Every row comes from one small tree of marks. The marks that hang from a mark follow it in brackets, in the order of their numbers. Every link used is in the known rows. Which tree was each row made from?
Known rows
k_904{k_434}: [  1 -14   3  -3   1   4   1  -2   3  10   2  -1   6  -4  -1   1  11   0
   7  -1   0   0   7   2   2  -5   1  -6   0   9  -5   0  -5   0  -2  -1
   5   7   9  -3  -2   7  -6  -2   0  11  -4   2  -2   0]
k_749{k_159}: [  3   7   0  -2  -3  -4   4   4   1  -6  -4  -1   1   9   4  -2  -1  10
 -14  -2   3   4 -10  -9  -2  -8  -4  -1  10  -9  -3   6   0  -1  -2  -1
   2  -1  -4   3   7   5  -5  -4   1   2   8  -9   5  -5]
k_654{k_48}: [  2   4  -1  -4  -7   5   6  -5   3   3  -4   1  12  10   3   2  -6   1
 -11   8  -4   5   3   4   3  -6   2  -3  -5  -3   9   2  -8   1  -1  -1
   6  -9  -3   2   8   2  -3   1  -2 -11   2   0   1   0]
k_609{k_904{k_434{k_20 k_89 k_461 k_746}}}: [  3 -22  13  22 -14  -7 -21  11  18   0  17  13   7 -23  12   6  51   7
 -17 -16  -8  22 -28  -8 -12   7 -10   8  11  -3  -1  10  -5   4 -12   6
  10   6  21  -5 -12  11  10  15  12   2   4  -4 -11 -29]
k_510{k_461 k_474}: [  2   3   1  -1   3   1   5  -6  12  14   1   5   1   5   1  -1   0  -6
  -8 -10  -8   1   0   7  -3 -11   6  -1   1  -4 -10   8   6 -13 -10  -5
  -8  -8  -1   7   0   3   4   2  -7  13  17 -18   6  -6]
k_159{k_749{k_687{k_746}}}: [ 13   9 -16  -9 -12  -8   7 -12   1 -13  -6  -7  -9  -8   8  16   5  10
 -18  -4   1  12  -2  -3  -1  -3 -13 -12  13   3  -5  -1  -9 -19   0   2
   7 -23  -1  10  -3   3 -13  -5   9   8   0 -13   7  19]
k_687{k_746{k_434}}: [  5   5 -10  -5 -14   0 -16  -3  10 -11   8  -5   2 -12   4   5   1   3
  -6   3  -3   9   3 -10  -1   7  -5   1   0  -6  -8   1  -7  -6   3  -8
  11  -3   2   8  -2  10 -10   2   3   7 -13  -9  -7   3]
k_471{k_434}: [ -1   1   3  -4  -9   3  -2   1  -4   3   0   5   1  -8  -5   2   3  -1
  -2   2  -3   5  -1   6  -5   4   2  -2  -3  15   0  -2  -1  -2  -8  -6
   5  -6   7  -1  -2   6  -6  -4   2   0  -9  -4 -10   1]
k_434{k_20 k_89 k_461{k_510{k_474}} k_746}: [  0  -8  14  24 -16 -17 -23  -3  16  -8  17  14 -13  -5  18  -1  35  -2
 -28 -19 -10  22 -32   4 -26   1  -7  19  13  -7 -12   8   6  -9 -19 -10
   7 -15  22  -5   6  17  13  24   4 -10   8 -21 -11 -21]
k_746{k_434}: [ -1  -1  -3  -1  -9   3  -7   3   8  -5   3  -6   4  -6  -5   1  -1   0
   3  -2   0   6   1  -2   0   0 -10   2  -4  -1  -4   0  -4  -5  -4  -7
   6   7   4  -2   5  10  -6   3   5   7  -8  -5 -11   0]
k_471{k_434{k_20 k_89 k_461{k_510} k_746}}: [ -1  -5  18  17 -29 -13 -28   1   7 -11  17  13 -10 -22  10   1  39   3
 -26 -10 -11  29 -33   6 -30  14 -12  18  11   5  -9   1  -4  -6 -20 -14
  15 -18  33 -10  -4  20   5  19  10 -13  -9 -17 -22 -17]
k_609{k_904{k_434{k_89 k_461 k_746}}}: [ 11 -16  11  20 -12  -3 -22  13  14   4  15   6  13 -22   8   7  46   4
  -7 -13  -5  23 -16  -6  -7   0 -16   2  11   0  -4   9  -6   1  -7   9
  12  13  14  -5 -10  13   1   9   4   6   4  -6  -8 -21]
k_48{k_89{k_434{k_20 k_461 k_746}} k_654}: [ -4 -14   4  24 -35 -15 -20  -5  23  -3  15   2 -15 -29  18  15  47  -1
 -16  -3   0  19 -38 -10 -11  16  -3  12  24  -5 -23   4   9 -14 -15  -7
   8  12  13 -17  -7  32   6   0  11  -6 -14 -12   2  -5]
k_447{k_159{k_372 k_749{k_687{k_746}}}}: [ 24  13 -11  -3 -16 -12   8  -9  -1  -5 -13 -11  -4  -2   8  13  13  13
 -26  -7   3   7 -14 -12   1  -2 -10 -10  12  10  -3   4  -9 -23   7  -2
   7 -23 -12  19 -13   8 -22  -8   3  -4 -10 -15  13  28]
k_687{k_746{k_434{k_89}}}: [  6   3  -2   6 -13  -7 -19  -1  12 -15  12  -7   3 -18   1   4  12   5
 -15  -2  -7  20   0  -7  -4   4  -8   9   4  -9  -1   2  -3  -4   2 -11
  14  -4   4   9   6  14  -6   7  -1   2  -6 -11  -9   0]
k_746{k_434{k_20 k_89 k_461{k_510{k_474}}}}: [  1 -10   8  16 -20 -11 -24   1  24  -8  21   5 -11  -2   5  -5  27  -3
 -20 -20 -11  25 -22   9 -21  -7 -18  18   5  -7  -8  10   8 -12 -22 -19
  13  -4  22  -6  16  21   1  24   3   3   5 -20 -22 -17]
k_904{k_434{k_89 k_461{k_510}}}: [  6 -16  11  12  -9  -9 -17  -3  12   7  17   0   1  -8  -1  -5  30  -4
   0 -12  -5  23  -3  11 -17  -6 -22   5   6   9  -8   5  -7  -5  -6  -8
  16   5  21 -10   4  14  -8  14  -3  10   1  -7 -11  -6]
k_48{k_89{k_434} k_654}: [  0 -10   2   9 -19  -5   5  -7  12   8   5  -8 -14 -12   2  14  18   0
   7  -1   5  10   0   4   1  -3   0   0  16   1 -11  -2  19 -16  -3  -5
   9  18  -1 -14   9  29 -10  -7  -7   3 -13   0   9   8]
k_609{k_904{k_434{k_20 k_461}}}: [  1 -21   1   5  -7  -1 -13   8  16  10  13  14  -1 -13   8   2  33   5
  -1 -12  -4  10 -16  -7  -2   2  -6  -4   1   2  -2   9  -4   5 -10   5
   7   7  16  -5 -13   4   1   3  10  11   2   1 -11 -21]
k_749{k_159{k_372} k_687{k_746{k_434{k_20 k_461}}}}: [ 13   7  -6  -6 -38 -21 -22   4  30 -20   1   0  -5 -19  18   9  17  16
 -46 -10  -5  21 -42 -24 -12   9 -11   2  22  -7 -15  16 -17 -22  -6 -12
   8 -14   4  20  -3  14 -14   1  17   3   4 -30  -2   1]
k_687{k_746}: [  5   7  -7  -4  -5  -4  -8  -7   2  -7   5   2  -2  -7   9   5   1   3
 -10   4  -2   4   2  -8   0   7   2  -3   5  -3  -3   1  -5  -3   8  -2
   5 -13  -2  11  -4   2  -5  -1  -1  -1  -4  -5   3   2]
k_654{k_48{k_89}}: [  1   0  -1  -2 -16   2  15  -8   8   6  -2  -1   4  -2   4  10  -5  -1
  -5   9  -2  12  -3   7   2  -4   0   6   2  -4  13   1   2  -5  -3   0
   7  -3  -8   1   9   8  -9   0  -9 -18   4  -1   8   4]
k_746{k_434{k_20 k_461{k_510{k_474}}}}: [ -1  -7   2   6 -18  -5 -18  -1  22  -1  19   9 -14   1   9  -5  16  -6
 -12 -18  -6  17 -18   5 -16  -6 -14  10   3  -5 -16   7   4 -13 -20 -19
   9  -6  20  -9   6  17  -2  18   5   7  -1 -20 -20 -14]
k_89{k_434{k_20 k_461{k_510}}}: [  3 -10   6   9 -20  -8 -21  -5  14  -1  14   4 -14  -4   5  -3  30  -1
  -5  -9  -4  13 -17   8 -13   1  -7   3   8  -2 -19   2  -2  -3 -17 -12
  10   4  27 -12  -6  16  -1  13   5   3  -8  -6 -14  -7]
k_447{k_159}: [  4   7   3   7  -3   2  -4   0 -11   4  -3  -4   5   5  -2  -2  10   1
  -7   3  -1   0  -9  -3   1   3   1  -1   1  -1   2   4   1   3   0  -4
   2  -7  -2  -3  -5  10   1  -7  -1  -8  -5   3   2   1]
k_904{k_434{k_20 k_461 k_746}}: [ -2 -18   7  10 -15  -5 -21  -1  14   0  11  10   3 -24  16   0  39  -1
 -15  -3  -7   7 -30 -13 -10  15   0   5   7   0 -16   7 -15   3 -12  -2
   4  -1  21  -6 -20   9  11   7  18   1  -5  -9  -9 -15]
k_447{k_159{k_372 k_749{k_687{k_746{k_434}}}}}: [ 25  10 -13  -4 -26  -8   3  -5   6  -8  -9 -17  -1  -7   3  15  12  13
 -23  -9   3  13 -12 -14   2  -1 -18  -8   8   9  -7   4 -11 -26   4  -7
  12 -17  -8  17 -10  18 -29  -5   6   5 -17 -19   4  27]
k_749{k_159{k_372} k_687{k_746{k_434{k_461}}}}: [ 20  11 -11  -8 -33 -16 -21   5  25 -16  -1  -7   2 -15  12  10  10  12
 -36  -8  -1  22 -30 -22  -7   2 -17  -5  22  -3 -17  14 -19 -27   1  -7
   9  -6  -3  19  -1  16 -24  -3  10  10   5 -30   3   9]
k_609{k_904{k_434{k_20 k_746}}}: [ -1 -19   8   4  -7   3   0   6   5   4   6  12   0 -12  13  10  31  10
  -2 -13  -2   2 -11  -8  -5   2   3  -1   6  -3  -3   6   0   2  -8   8
   5   5  18  -5 -14  10   3   8  10   3  -7   4  -5 -24]
k_471{k_434{k_89 k_746}}: [ -1  -1  15  13 -17  -2 -12   4  -2 -10   3   2   4 -19   2   7  23   5
 -18  -1  -7  16 -13   2 -14  10   0  11   7   8   1  -2  -3  -1 -10  -6
   9  -6  12   0   1  16   3   7   2 -11  -7  -9 -11  -9]

Which tree is each row?
[  6  -2   9  23 -13 -10 -25   5  11 -10  10   2   9 -20   8   2  33   0
 -22  -3  -7  20 -26  -7 -13  11 -10  13  12  -5  -6   6  -8   1  -8  -1
   5  -1   7  -1  -4   7  14  10   8  -6   6 -14  -5  -9]
k_434{k_89 k_461 k_746}
[  4  -4   6   7 -28   4   2 -11  11   2  -4  -4   9  -9   9  17  20   1
  -9   8  -4  13  -9   3  -3   0   5   4  11  -5  -3  -1  -2  -7 -12   1
  11   9   1  -2   2  25  -7   6  -6 -20  -9  -5   6   0]
k_654{k_48{k_89{k_434{k_746}}}}
[  0 -19   9  10 -14  -6 -15  -9  17   7  14  16  -9  -5  22  -2  36  -6
 -14 -17  -6  10 -25   2 -21  -3  -5   6  11   3 -25   8  -2 -11 -19 -10
   8  -8  30 -10  -7  20   3  16   8   3  -2 -19 -11 -20]
k_904{k_434{k_20 k_461{k_510{k_474}} k_746}}
[ 19   7  -1   4 -36 -21 -26   8  27 -21   2  -9   3 -21  11  10  20  12
 -43 -11  -4  33 -32 -21 -11   1 -22   2  24  -6  -9  15 -14 -24   0  -9
  14  -6  -2  21   9  18 -18   4   7   8  11 -33   1   5]
k_749{k_159{k_372} k_687{k_746{k_434{k_89 k_461}}}}
[ -5  -7  -3   8 -19  -6 -25   5  20  -7  13   2   1 -15   2  -5  17  -2
 -12  -2  -6  12 -24  -8  -6  12 -11  10  -1  -3  -8   4 -10   0 -13 -12
   4   2  14  -4  -4   6   5   7  16   4  -5 -11 -17  -9]
k_746{k_434{k_20 k_461}}
[ 16  13  -5 -13 -19 -16   3  -1  10 -12 -13  -2  -6  -3  13  14  -3  16
 -31  -7   1  10 -16 -18  -6  -4  -2  -9  23   0  -8  10  -6 -24   8   1
   3 -15  -9  22   0   7 -20  -7   0  -1  10 -20  16  10]
k_749{k_159{k_372} k_687{k_746}}
[ -7  -4   2   6 -18  -4 -19   4   9  -1  10  14  -5 -20   4  -3  23  -1
 -16   1  -9  11 -26   0 -13  16   0   6   0   9  -4   2  -7   2 -17 -11
   4 -12  17  -1  -9   4   5  -2  13  -2  -5 -11 -18 -10]
k_471{k_434{k_20 k_461}}
[ 14  -2 -13  -9 -26 -16   5  -8  18 -15  -5  -8 -11 -18  11  16   9  14
 -27 -14  -1  13 -14 -12  -3   2 -11  -1   7   4  -7   0 -10 -27  -6  -8
   8 -17   1  20 -10   8 -21   6  14   1 -12 -21  -4  19]
k_159{k_372 k_749{k_687{k_746{k_434{k_20}}}}}
[ 17   2  -3   8  -4  -5  13  -3  -7   6 -10 -10   5   7  -1  -2  10   5
  -8  -7   4  -2 -10  -7   4  -6  -8  -3  -3  13   2  -1  -1 -10   3  -4
   2  -6 -13  12 -15   5 -16  -5  -2  -9 -11  -9   4  19]
k_447{k_159{k_372 k_749}}
[  5  -8   9  13 -40  -7 -13 -12  19   0  10   5  -7 -12  19   9  34   0
 -17   1  -7  26 -27   7 -19   5  -7  13  14  -8 -12   2  -5 -11 -23  -9
  17  -1  23 -10  -1  31  -5  18   2 -20 -10 -13  -5  -9]
k_654{k_48{k_89{k_434{k_20 k_461{k_510} k_746}}}}
[  1 -10   7  18 -21  -6 -29  -2  17  -8   9   6  -2 -22  14   3  42   2
 -20  -2  -6   8 -32  -9  -9  16   3   6  12  -6 -19   2  -8   4 -18  -4
   4   6  18  -6 -18  13  13   8  16  -5 -10 -11  -9 -11]
k_89{k_434{k_20 k_461 k_746}}
[ -1  -9   9   9 -30  -1   1 -12  15  -4  -1   2   2 -12  16  15  28   4
 -20   5  -7  12 -20   1  -7   7  12  10  10 -11  -1   0   1  -5 -18  -4
  10   2   8  -2   1  24  -1  10   1 -24  -9  -4   1  -7]
k_654{k_48{k_89{k_434{k_20 k_746}}}}
[ 12   6   3 -10 -13 -13  10   6   7  -5 -16  -5  -5   6   6   9  -4  13
 -24 -11   4   6 -15 -11  -4  -9  -7  -6  17   1  -4  10  -3 -23   0   2
  -1  -3  -8  14   8   7 -17  -4   1   0  13 -14  13   8]
k_749{k_159{k_372} k_687}
[ 12  -6   4   6 -27   2  -6 -15  22  16  10   2  -5   8  11   6  19  -8
  -5  -5  -6  25  -5  21  -9 -18  -7   1   9  -1 -11   6   9 -19 -20 -10
  15   6   7  -7  16  30 -17  12 -15  -7   3 -18  -1  -2]
k_654{k_48{k_89{k_434{k_461{k_510{k_474}}}}}}
[  7  -7   5  17 -18  -2 -27  -1  13  -4   7  -2   5 -17   9   2  35  -3
 -10   1  -3  10 -19  -7  -6   9  -3   0  13  -1 -23   3 -12  -1 -13  -1
   5  14  12  -6 -13  15   6   6   8   1  -8 -12  -5  -6]
k_89{k_434{k_461 k_746}}
[  4   0  -7   4 -22  -9 -26  -8  22  -8  22  10 -15  -6  18   0  18  -2
 -21 -12  -8  19 -17  -1 -18   0 -11   8   5  -8 -20   8   1 -15 -12 -20
  12 -18  19   1   3  20  -8  16   4   6  -7 -25 -15 -11]
k_687{k_746{k_434{k_20 k_461{k_510{k_474}}}}}
[  6  -1  12  20 -18 -13 -25   1   9  -8  14   2  -4 -10   8  -1  29   0
 -15 -10  -5  26 -21   2 -22   4 -20  14  13  -3 -11   4  -6  -6  -8  -5
  12  -4  18  -7  -3  12   3  18   3  -7   0 -14  -8  -9]
k_434{k_89 k_461{k_510} k_746}
[ -3  -3   6  10 -25  -6 -25   4  10  -7   9  14  -3 -26  13   4  29   4
 -23   2  -8  13 -37  -8 -18  23   2   9   5   6 -12   2 -12   0 -18  -9
   4 -12  20  -3 -17  10  11   4  17  -9  -9 -16 -16 -13]
k_471{k_434{k_20 k_461 k_746}}
[  3 -10   2  21 -33  -9 -20  -4  20   3  13  -5 -10 -26  13  15  40  -4
  -5   1   3  20 -27  -7  -7  11 -10   4  25  -1 -26   1   7 -17  -8  -3
  10  18   4 -16  -5  33   0  -4   3  -1 -13 -13   7   2]
k_48{k_89{k_434{k_461 k_746}} k_654}
[  3  -9   1  12 -28 -11 -10  -8  19   9  17  -5 -19  -9   5   8  27  -5
   9  -6   5  25 -10   9 -12  -5 -20   1  19   3 -23   0  13 -22  -7 -11
  16  16  12 -21   4  33 -15   2  -6   8 -15  -7   4   7]
k_48{k_89{k_434{k_461{k_510}}} k_654}
[ 24   3  -8   1 -24 -16   1  -4  17 -18  -3 -18  -1 -18   3  17  12  15
 -25 -14  -2  23  -6  -6  -4  -5 -22   1  10   7  -1  -1  -8 -30  -1  -7
  13 -10  -4  22   4  13 -24   7   3   3  -5 -23  -2  23]
k_159{k_372 k_749{k_687{k_746{k_434{k_89}}}}}
[ 11  14  -8 -13 -23  -7 -11   0   9 -22  -5 -10  -2  -6   9  14   2  16
 -30  -4   1  18 -11 -16  -5  -2 -14  -7  21 -13 -11   9 -10 -19  -1  -5
  11 -11   3   9  15  19 -17  -4   9  14   4 -19   1   3]
k_749{k_159 k_687{k_746{k_434}}}
[ -2  -9   4   3 -23   0   8 -12  14   5   0   1   0  -6   6  12  17   4
 -13   5  -6  11  -8   7   0   0  13   7   5  -7   6  -1   5  -3 -17  -6
  10   3   4  -2   8  19  -5   6  -4 -17  -3   1   2  -3]
k_654{k_48{k_89{k_434{k_20}}}}
[  5  -2   1  14 -23 -15 -31  -7  25 -13  27   8 -13 -11  15  -1  27   1
 -30 -17 -12  30 -20   2 -23   1 -14  17   9 -11 -14   8   5 -14 -13 -22
  17 -18  19   2  12  22  -4  22   2   3  -1 -26 -18 -13]
k_687{k_746{k_434{k_20 k_89 k_461{k_510{k_474}}}}}
[ -2 -10   4  20 -21 -11 -29   8  23 -11  18   0   4 -22  -1  -3  30   1
 -21  -7 -11  24 -29  -5 -11  11 -13  17   4  -8   1   4  -5   2 -15 -13
   9   2  13  -2   5  11   8  12  13   0   2 -13 -19 -12]
k_746{k_434{k_20 k_89 k_461}}
[ -2 -10  10  11 -17  -1 -11  -4   7 -10   1   2  -6 -13  11   5  33   5
 -14  -3  -4   0 -17  -6  -7  11  12   5  10  -6 -14  -1   1   0 -15  -4
   3   4  16  -5  -8  16  11  10  11  -7 -12  -2  -6 -11]
k_89{k_434{k_20 k_746}}
[ 16  -2  -5  -7 -10 -10  18  -3   6  -2 -16 -11  -5  -1   0  12   0   7
 -10 -13   4   3  -6   0   1  -9 -14  -8   6  16   0  -1  -5 -25  -1   3
  -1  -7  -7  12  -3  -1 -18  -1   4   0   2 -12   8  24]
k_159{k_372 k_749{k_687}}
[  3 -10   6   8 -31  -4  -4 -15  26  12  11   8 -11   4  16   6  26  -7
 -16  -6  -9  22 -18  17 -13 -12  -2   8   9  -6  -8   6   8 -15 -27 -14
  15  -3  14  -7  15  28 -10  15  -7 -11   4 -15  -5  -8]
k_654{k_48{k_89{k_434{k_20 k_461{k_510{k_474}}}}}}
[ 22   4 -15 -11 -23 -10   4  -7  15 -14  -7 -16  -3 -15   6  16   2  10
 -15 -11   2  13  -4 -10   0  -3 -16  -8   7  11  -9   0 -11 -31   1  -5
   8 -11  -5  19  -5  10 -29   1   7   8 -10 -22   2  27]
k_159{k_372 k_749{k_687{k_746{k_434}}}}
[  2 -21  14  16 -10 -10 -15  -5  20   8  19  12  -9  -4  12  -5  37  -5
 -15 -20 -11  20 -14   9 -19 -11  -8  11   8   4  -9  10   7  -8 -19 -13
  12  -7  25  -8   9  19   2  20  -2   8  11 -14 -14 -19]
k_904{k_434{k_20 k_89 k_461{k_510{k_474}}}}
[ 11  -5   8  10 -38  -2 -13 -12  17   3   8  -2   2  -9  14  10  28  -4
  -9   3  -4  28 -17  10 -14  -2 -13   6  16  -3 -15   1  -7 -13 -18  -6
  19   7  14 -10  -1  31 -12  13  -5 -14 -10 -14   0  -1]
k_654{k_48{k_89{k_434{k_461{k_510} k_746}}}}
